Known rows, with every step that occurs:
R N G W V Z H: [-11  -5 -19   3   3 -45   9 -16  -3  23  36  -6  -9   1 -10  12  -4 -10
  -4  20   4 -27   0 -16  12 -37  -2  -5  13  -4  -5  18 -50  17  -5 -13
 -10  23  14  -5  26  27 -12 -31  13  18  35   0  -6 -22 -23  11 -52   3
 -27  26  20 -27]
D V N G W J: [ -4  13 -22   7  -9 -20  13  -3 -13  10   5   8  -9  -8   7  32   5   2
  -1  31  19 -13   8  -2 -10  -2  -2   0  -3  -6   5  11 -18  16  10 -29
  12  43   9 -25  17  20   6 -34  11  16 -16  24 -13 -25 -52  -2 -24  17
 -27  11  15 -43]
N G: [ -1  -4  -9 -14 -11  -1 -13 -17 -11  16  10  -7 -21   4 -12   5   0  10
 -11  -2 -11 -10  18  -5   3 -29 -17   9  13 -16   0   0 -33  -5   4 -18
  -2  -3   5 -20  25  12  -3 -27  11  12  19   6 -15 -16  -3   2 -20  10
  -8  -3  21 -24]
Z H: [ 15  -5  -7  -5  -4  -5   4   8  13  -9  -1  -7   5   5  -7  -1   0   5
  18  24 -11   4   7   4   5 -26   3  12   8 -19  -4  -1 -19   6 -23  16
  -7 -13  -7 -17  -3  10 -36   0  -1  -8   3  -7 -11 -14   0   7 -33  -9
  10   6   6   4]
J T: [ -2  -9  -1  -2   4 -16   0  -7  11  15   0  16  -9  -5  32  16 -14   2
   6  -6  15  -3 -22  21  11  -5 -10 -15  24 -19   9  10   3   6  -1  -9
  10   7 -15 -24   9  -3   6  14  13  21  17 -16 -14  -6   0  -3 -25  11
 -20 -18   2 -15]
N G Z H: [ 12 -13  -4  -8 -13  12 -22 -14  -2   0   5 -14 -17   1 -26  16  -6  -1
 -14   8 -15 -23  12 -14   4 -28 -18   3  21 -24 -12  -3 -48   8 -16 -12
  -4  -8  -2 -26  12  32 -13 -23   1   5  31   1  -9 -33  -3   3 -32   3
   0   0  22 -21]
G Z H: [ 20 -19   2   8 -14   8  -8   1  14 -16  -3  -4  -1   3 -10  16  -2  -8
   7  17   1 -19 -15  -8   2 -14  -5  -4  22 -20  -4   0 -31  19 -36   7
   2  -2  -9 -20 -15  31 -18  -2  -1   1   7  -9   2 -31  -1   6 -21   0
   4   4  17  -3]
D G W V Z H: [  1  -1 -23   1   0 -43  -1  17  -7   7   9 -26  -7   5  18  16   4 -31
  12  25   8 -16   4  -4  -2 -22   1 -17  29 -11   2  14 -43  31  -3  -4
  16  23  16 -15  18  33 -19 -11  15  10  13  12 -19  -9 -12  11 -39  10
 -32  20   4 -27]
V N G Z H: [  2  -8   2  -1   6 -10   0  -2  14   7  12   0  -6   3 -16  14  -4  -4
 -20  14  -3 -25   7  -5 -12  -8  -6   2 -13 -13  -3  -2 -25   7 -18 -12
   0  14   6 -16  14  23 -15 -17  14  13   2  13 -10 -18 -20  -4 -25  17
  14   5   6 -37]
H Z: [  3 -20  -8 -16  -7  -1  -2  17 -17 -10  13   7   1  16  20 -12   1  -3
   7  23  -5 -26   4   5   2  -3  -4  -5   7   0   0   6 -15   6 -15  -4
  20   6   0   3   4 -14   8 -13  -1  14   5 -16  15 -14   7  13  14  -3
 -17  11   6  -5]
D G W: [ -1   2 -12  -2  -1 -41  -1  17 -14  19  15 -21 -14   4  13  11   6 -11
   7  10  15 -19  17  -6   0 -27  -5 -17  26 -18   6  15 -27  20  -5  -4
  29  27  15 -11  11  30 -11 -17  16  10   4  11 -11 -10 -12   8 -24  24
 -36   1   5 -25]
D G W V: [ -8  -3 -19  -1  -2 -46  -6  19  -9  15  12 -20 -14   5  21  19  -2 -29
  14  14  13 -15   8  -5   0 -18  -7 -18  34 -14   8  13 -34  28   0  -8
  20  35  15 -14  22  28 -13 -15  15  17   2  13 -14  -7  -7   6 -26  15
 -39  13   5 -34]
D V Z H: [ 18   8 -29  15 -14  -5  11  -1 -16 -12  -5   4   8  -7  17  13  19   0
   7  44  22  -2 -11   8  -5 -17  16   6   1   2   0  13 -27  17   3 -14
   2  -5   1 -25  -9  23  -5 -17   7  -1   6  12 -12 -24 -47  15 -32  -9
 -16  17  18  -1]
W G: [ -1  -6 -17  -2  -8  17  -9 -15  11   0  12  13 -26  11  13  20  -3 -10
   3 -13 -16  -8 -13  -2  -9 -19 -11 -11  21 -15   8 -18 -14  -3  -8 -16
  -5   6  -8 -19  31   2 -11 -20  19  22   5  -7 -20 -14  16  -2 -16  16
 -23   0  16  -2]
W J D G Z H: [ 21   8  -7 -13 -21 -31  -3 -13  14 -15   4 -22 -22  10  14  26  11 -13
  38  20 -17  -9 -14   7  10 -29   3 -10  40  -4  -2   9 -15  25 -13 -13
  22  35  -7 -24   0  38   6  -6  16  27 -26   1  -4 -21   0  -5 -17  11
  -2   7 -21 -12]
J D V N G W: [ -6  -2 -19  -1  -5 -33  -8  13   1  -8  40   2  -7  -6  10  35   7   0
   5  23  11 -19  -5   5  -2 -36   1  -6  -8  11  -4   1 -20   1   5 -34
  11  28  -6 -23   1  25  12 -32  14  28 -16  11 -22 -30 -40 -15 -30  19
 -30   8   3 -49]
R T: [ -9 -18  20   9  -5 -34  -9   3   0  12  17   1  -4   5   9   2  -9   4
  13   3  14   4   6   9   1 -30   5  -1  -8   6  24   4 -20  15  -9   4
 -10  16   5  -9  15  -8   4  -1   3  24   2   2  -7 -19 -10  18   2   3
  -4  -2   8  -8]
V D G Z H: [ 17  13  -4   4 -19 -14 -11  14 -12   3   3 -11 -25   6   7 -13   1  -7
  16  14  -7 -33   4   2   4 -31   7  -1  16 -13  12   2 -41  39 -29  14
   7  15   5 -32 -15  45 -38 -10   7  26  -4   1   5 -12   6   2 -24  19
   6  -3  -3 -14]
W J D V N G: [  9  16 -16  -9 -21 -27   4 -20   3  -5   8  -6 -22   6  14  32  12   1
  28  24  -9  -6 -10   9   5 -21   3  -1  21   7   4   9  -9  14   6 -31
  15  42  -3 -26  11  24  19 -23  16  33 -34  10  -8 -25 -21 -12 -12  12
  -9   8 -11 -28]
J D: [  0 -13  -4  -9 -10 -24 -11   7  12 -11  33  -1  -9   6  17  16   9   1
  22   8  -3  -5 -19  16   5 -45   2  -2   6   7   1  -4 -12  -5  -6 -17
   9   7 -13 -17  -8  14   9 -11  15  26 -14  -8 -14 -15  -4 -13 -13  10
 -12   1  -4 -20]
D G: [  5   1  -3 -11  -6 -32  -2   8  -7  13   0 -15 -13   2  20   8   5 -15
  12  13  11  -6  16   4  -1 -27   4  -2  25 -20   4   9 -20  18  -6  -8
  25  15   6 -11  10  30 -13 -11  20  11  -8  17  -5   2  -9  13 -14  21
 -10   4  -5 -12]
W V Z H: [  4 -14 -24   7 -12 -21   5  -2   5 -12  -3  -5   6  14  20   6   3 -34
  24  27  -1   4 -31   9  -2  -8   3   0  16   8   9   4 -39  25   0  -7
 -13  -8   8 -21  13  10 -21   5  12  15  12  -3 -16  -8   4   5 -33 -22
  -2  33  14  -9]
W V N G Z: [-14 -18 -11   2  -4 -24  -2   0  10  -2   4   6  -6   6   8  23 -14 -32
   5  13   0  -9 -17  -1 -11   6 -11  -2  10   1  11  -3 -36  18  -3 -23
  -5  26  11 -19  31  12 -14 -10  15  32 -11  11 -11  -8  -4  -7 -20   1
  -2  27  16 -47]
J D V Z: [  7  -3 -24   5 -16 -27  -4   4  -5 -17  27   2  -2  -3  27  29  19  -5
  15  25  17 -10 -27  16   0 -41  14  -2  -1  17  -1   3 -19   5   6 -31
  10   8 -12 -23 -16  27  17 -19  16  24 -11   2 -16 -27 -35  -8 -23   7
 -24  11   4 -23]
G W V: [-18 -13 -22  11  -5 -32  -1  15   2  13  21  -2  -6  11   9  17  -3 -12
  16   8  12 -11 -14  -9   1  -7 -16 -17  23  -2  17  10 -33  18   3  -5
   1  29  13 -16  20   1  -6 -15   5  19   9  -8 -19 -21  -1  -4 -23   0
 -49  14  27 -39]
V N: [ -6  -5   1   3   8 -23  15   6  15  11  12  13   3   8   9   3   5   0
   0  15  13  -7  -4   9 -15   0   3   2 -19  -1  12   4  -2   3 -11  -3
   8  22   8  -9   7   4  -9  -5  22  16 -21  14  -3   0 -20  -6  -3  19
   7   6   0 -28]
R N G: [-12  -6  -2  -9   0 -33   8 -21  -2  28  27   4 -17  -5  -6   6  -4   5
  -1  10   5 -17   9 -11  12 -37  -1   4  11  -9  -2  13 -32   4  -7 -16
  -3  21   8  -2  23  23  -3 -31  14  19  18   6   7 -10 -20  13 -32  14
 -17  13  14 -17]
J W V D G Z: [-15  -9 -10  10 -22 -20  -1   3  -6  10 -15   1  -5   0  20  25   5 -11
   9   0  -5 -14  22  12  -1  17  -7 -19  42 -27  12  11 -34  37   1  -2
   1  29  22 -25   0  31  -9   8  23  32  -9  12   6  -5   1 -10  -9  13
 -11  13  -2 -19]

Rows:
[ -3   8 -23   4 -15 -33   2   0  -1   8  24  -9 -18   9  10  28  12   7
  25  15   4 -17 -12  -6   8 -21  -9 -20  26   4  11  16 -17  20   5 -10
  18  46   6 -22   6  15  16 -24   9  24 -11  -6 -13 -37 -17 -10 -20  14
 -49   1   6 -33] : G W J D V
[-11  -2  -8   0  11 -24   5   1   5  25  25  -1 -10   7 -10   6   1   4
 -19   8   2 -24  13  -4 -14  -9 -11  -2 -14  -7   3   6 -22   3   0 -12
   5  25  14 -12  25   9  -6 -24  19  17   7  17 -16 -16 -22  -8 -23  21
 -11   1  10 -49] : V N G W
[-14  -1  -8  -6  -3 -42  10 -23  -4  36  30  -4 -23   0  -9  11  -2   7
   1  11   4 -25   9 -16  15 -34  -7  -8  20  -9  -1  21 -35  12  -6 -14
   1  39  15  -4  27  23   2 -37  14  22  20   2   6 -23 -20   9 -36  16
 -32  13  14 -26] : R N G W J
[-17  -3 -24  14 -11 -31  -4  18  -7  16  25  -1 -15  14   9   4  -5  -8
  20   9   3 -19 -14  -7   2 -12 -15 -18  20   4  22   7 -40  29  -1   5
  -3  32  18 -25  14   4 -18 -17   4  28   8 -10 -15 -22   3  -8 -25   3
 -45  10  23 -41] : G W V D
[ -6   0 -15   3 -19 -34  -7  12  -7   2   0  -3 -18   9  26   2  -9 -29
  33  13  -5  -7  -9  10   3 -12   1   0  27  -1  22   1 -41  35  -3  -5
  -2  28  12 -27  16  20 -32  -5  10  39 -15   4  -8   3  13  -1 -22   0
  -8  21   7 -30] : W V D G
[-13  -8 -12   4 -13   8   2 -15   8  14  -6   9 -10   2  10  31   9   7
 -10 -16 -19  -8  27   8  -9   9 -15 -21  33 -35   2  -1 -11   5   4 -10
  -3  12   9 -14  14  11   2  -4  32  18   6   4  -5  -9   7 -10 -10  22
 -23  -4   4   0] : J W G
[  5  25 -14   2 -12 -34  -4   9 -15  24   9  -8 -35   9  20  -8   0  -1
  22   4  -6 -33   3   6   9 -24   1 -15  25  -7  21  13 -27  42  -9   9
  15  36   7 -31   2  29 -23 -10  12  37   2  -1  -5 -11   4  -6 -24  26
 -19 -12 -10 -27] : V D G W J T
[ 12  12  -9 -17 -19 -36   1 -15   6  -5   5 -17 -26  13  24  21  14  -8
  42  15 -15  -3 -10  12   9 -31   6  -8  37   2   6  11  -7  20  -3 -18
  26  40  -3 -19   7  29  13  -8  21  32 -33   5  -3 -11   1  -5  -8  15
  -6   5 -22 -15] : W J D G
[-11  -2 -24  -4 -12 -17 -17  -2 -17  22  23 -12 -28   7 -12   6  -8   0
  -4   0 -13 -25  11 -12   5 -24 -26  -5  20  -5   8   3 -51  13   8 -15
  -8  16  17 -29  33  12 -12 -34   4  24  27  -1 -23 -27   1  -6 -37   8
 -34   4  28 -47] : N G W V D
[  3  -7 -21  -3  -5 -51 -13  19   6 -11  37 -26  -6   3  21  25   8 -24
  20  24  -2 -20 -11   6   2 -50   4 -16  16  10  -7   5 -33  17  -5 -16
  14  17  -3 -18   2  37  -6 -12  17  26  -2   1 -28 -19 -12  -4 -45   9
 -27  14 -11 -33] : J D G W V Z H
[ -2   4 -19   2 -12 -33   1  -1   4  10  28 -11 -20  16   5  21  12   6
  25   8  -3 -18 -14  -6   7 -23 -13 -22  28   3  12  14 -17  18   1  -4
  16  38   7 -18   8   9  15 -19  11  25  -4 -11 -12 -33  -4 -12 -17  13
 -45   0   4 -31] : G W J D
[ 12  -2 -24   3 -14 -24  -4   6   1 -24  26  -2   2  -4  22  26  17  -3
  18  33   9  -7 -25  14   2 -43  13   1  -3  14  -8   1 -22   4   1 -25
   6   1 -12 -25 -16  29   7 -17  12  18  -7   2 -20 -27 -34  -4 -34   2
 -17  12  -1 -16] : J D V Z H
[ -6  -8 -17  -7  -5 -52 -16  20   3  -7  36 -19 -11   3  20  27   3 -22
  22  14   3 -17  -7   7   5 -47  -1 -16  20   5  -2   1 -28  12  -4 -23
  20  28  -3 -17   7  34   0 -15  18  33 -11   3 -22 -15  -7  -7 -32  19
 -35   9  -8 -38] : J D G W V
[ -6   7 -22  10  -3 -19  10   4 -14  11  12  11  -4 -10   5  27   3   4
  -9  29  25 -16  10  -5 -12  -6  -1   2 -10  -7   4   8 -22  10   9 -26
  10  33   9 -22  15  19   3 -35   8  13 -12  24 -17 -25 -54  -1 -25  18
 -30   9  21 -44] : D V N G W
[ -2   4 -15  12  -7 -17  17   9  -6   2   4  19   4  -9  18  23   6   1
   3  33  32  -4  -2   6 -13   0   8   5 -11  -5   8   8 -11  12   3 -21
  11  32   6 -19   1  14   0 -21  11  13 -29  24  -6 -12 -51   1 -11  14
 -17  12  12 -29] : D V N
[-18 -14 -13  -3  -2 -28   1   0  10   3   7   5  -6   8  13  17 -12 -27
   8  14  -3  -3  -8   5 -10   4 -12   2   5  -1  12  -3 -30  13   4 -23
  -6  28  13 -18  37   5 -13 -12  15  31 -12  12 -16   0  -2  -6 -23  -1
  -2  26  14 -44] : W V N G
[ 11   6 -26  17 -18  -5  10  -6 -24  -3  -2  10   0  -3  25  15  21  -2
   5  34  31  -6 -19   8  -7 -13  15   1   2   7   9  14 -24  17  13 -22
   8   7   5 -23  -8  21   8 -18  14   7   4  14  -6 -21 -48  11 -18  -1
 -27  14  22  -8] : D V Z
[  1  11 -30   9 -16 -32   6  -5  -3   5  25 -11 -19  12  12  24  19   4
  21  17   7 -21 -20  -3   5 -21  -5 -23  22  12  10  20 -21  23   8 -12
  15  40   7 -22   2  18  19 -20  13  24   0  -4 -15 -38 -21  -9 -21  10
 -49   5   8 -30] : G W J D V Z
[ -8  -7 -15  -5   0 -57 -10  23  10  -3  38 -17  -9   3  20  29   2 -23
  19  15   5 -19  -7   8   0 -42   0 -16  10   6  -1   1 -24  12  -5 -24
  21  34  -1 -14   7  33   0 -16  20  33 -19   6 -23 -13 -16 -10 -31  22
 -28  11 -12 -47] : J D G W V N
[ -2  -8 -10  -8  -4 -46 -15  17   3  -2  39 -20 -12   3  18  22   7 -11
  19  10   3 -18  -2   6   4 -52   2 -16  15   3  -3   3 -22   9  -5 -19
  23  24  -5 -14  -3  33   3 -18  18  27 -11   0 -19 -18 -10  -9 -26  24
 -33   2  -9 -35] : J D G W
[-21  -9 -13  -1   0 -46   5 -13  -4  33  37   1 -15  -2  -9  15  -8  -7
  -1  11   9 -24   5 -16  14 -34  -9  -9  17  -6  -1  17 -45  11  -2 -17
  -4  35  15  -6  30  22  -4 -35  12  23  26   3  -1 -18 -20  10 -42  10
 -34  21  21 -33] : R N G W V
[  6  25 -14   3 -18 -31  -3  10 -17  18  11 -15 -35  13  14 -19   7   1
  23   8  -9 -30   8   2   5 -28   6  -8  21  -3  21  12 -32  41 -10  11
  14  35  14 -30   0  30 -25 -18  12  33  -5   1  -1 -13   1  -4 -20  24
 -17  -6  -4 -25] : V D G W J
[ -4   0 -22   2  -3 -47  -3  15 -11  14  11 -23 -11   7  25  15   5 -30
   9  17  17 -19   2  -5  -4 -19  -1 -19  30  -6   8  16 -39  30   3  -8
  21  28  18 -13  19  33 -11 -11  19  17  10  13 -17  -8 -11  10 -27  14
 -37  17   6 -32] : D G W V Z
[ -4  -6 -27  -3  -6 -16 -13  -5 -10  14  20 -19 -17   7 -13  12  -3  -6
 -11  11 -12 -21   9 -14   1 -27 -22  -4  18  -6  -2   5 -53  11  10 -15
 -10   2  15 -24  33  12 -12 -27   5  11  42   3 -29 -31  -8   1 -47  -5
 -31  11  28 -39] : N G W V Z H
[ -3 -12  -1  -4  -1 -26   3 -20   2  18  26   2 -14  -6 -16  14  -7  -3
  -4  13   3 -27   2 -17  14 -37  -3  -2  17 -15  -9  11 -42  10 -22 -12
  -5  19   4  -6  13  35 -11 -30   9  15  23   1  10 -24 -19  14 -41  13
  -8  16  17 -16] : R N G Z H
[ -9   4  -9  -5   7 -30   3  -3  11  15  28  -6 -16   9  -6  14   2   1
  -8  11  -7 -25   6  -3  -8 -15  -9  -6 -10   2   2   6 -19   6   2 -19
   9  36  12 -16  24  17   2 -26  20  28  -7  12 -17 -19 -22 -14 -23  22
 -10   1  -2 -52] : V N G W J D
[ -1   9 -26  -8 -14 -16 -14 -12 -14  16  21 -16 -28   3 -10  26   4  11
   0   8 -12 -23  11 -11   8 -30 -21  -7  25  -7  -2   9 -35   8  14 -27
   8  28  10 -27  26  21  10 -39   7  20  19   6 -22 -39 -17  -6 -32  13
 -40  -2  17 -42] : N G W J D V
[ -8 -18 -10   1  -3 -23  -2   2  13  -6   4   0  -3   5   1  25 -16 -33
   7  18  -6  -8  -9  -1  -8   4 -11   1   9  -4   7  -5 -38  19  -6 -17
 -10  21   9 -21  31  15 -23  -8  10  25  -4  10 -17 -11  -4  -5 -29  -3
   5  29  14 -42] : W V N G Z H
[-25 -13 -10   2  -8 -23   8  -4   5  17 -10   4   4   0  11  31   4  -4
  -6   4  -8  -2  32  12  -8  26 -13 -12  22 -26   6   9 -22  17  14 -14
  -3  27  24 -15  20  11  -2   4  28  26  -7  21  -2   0  -8 -14 -12  10
  -8  15   0 -30] : J W V N G
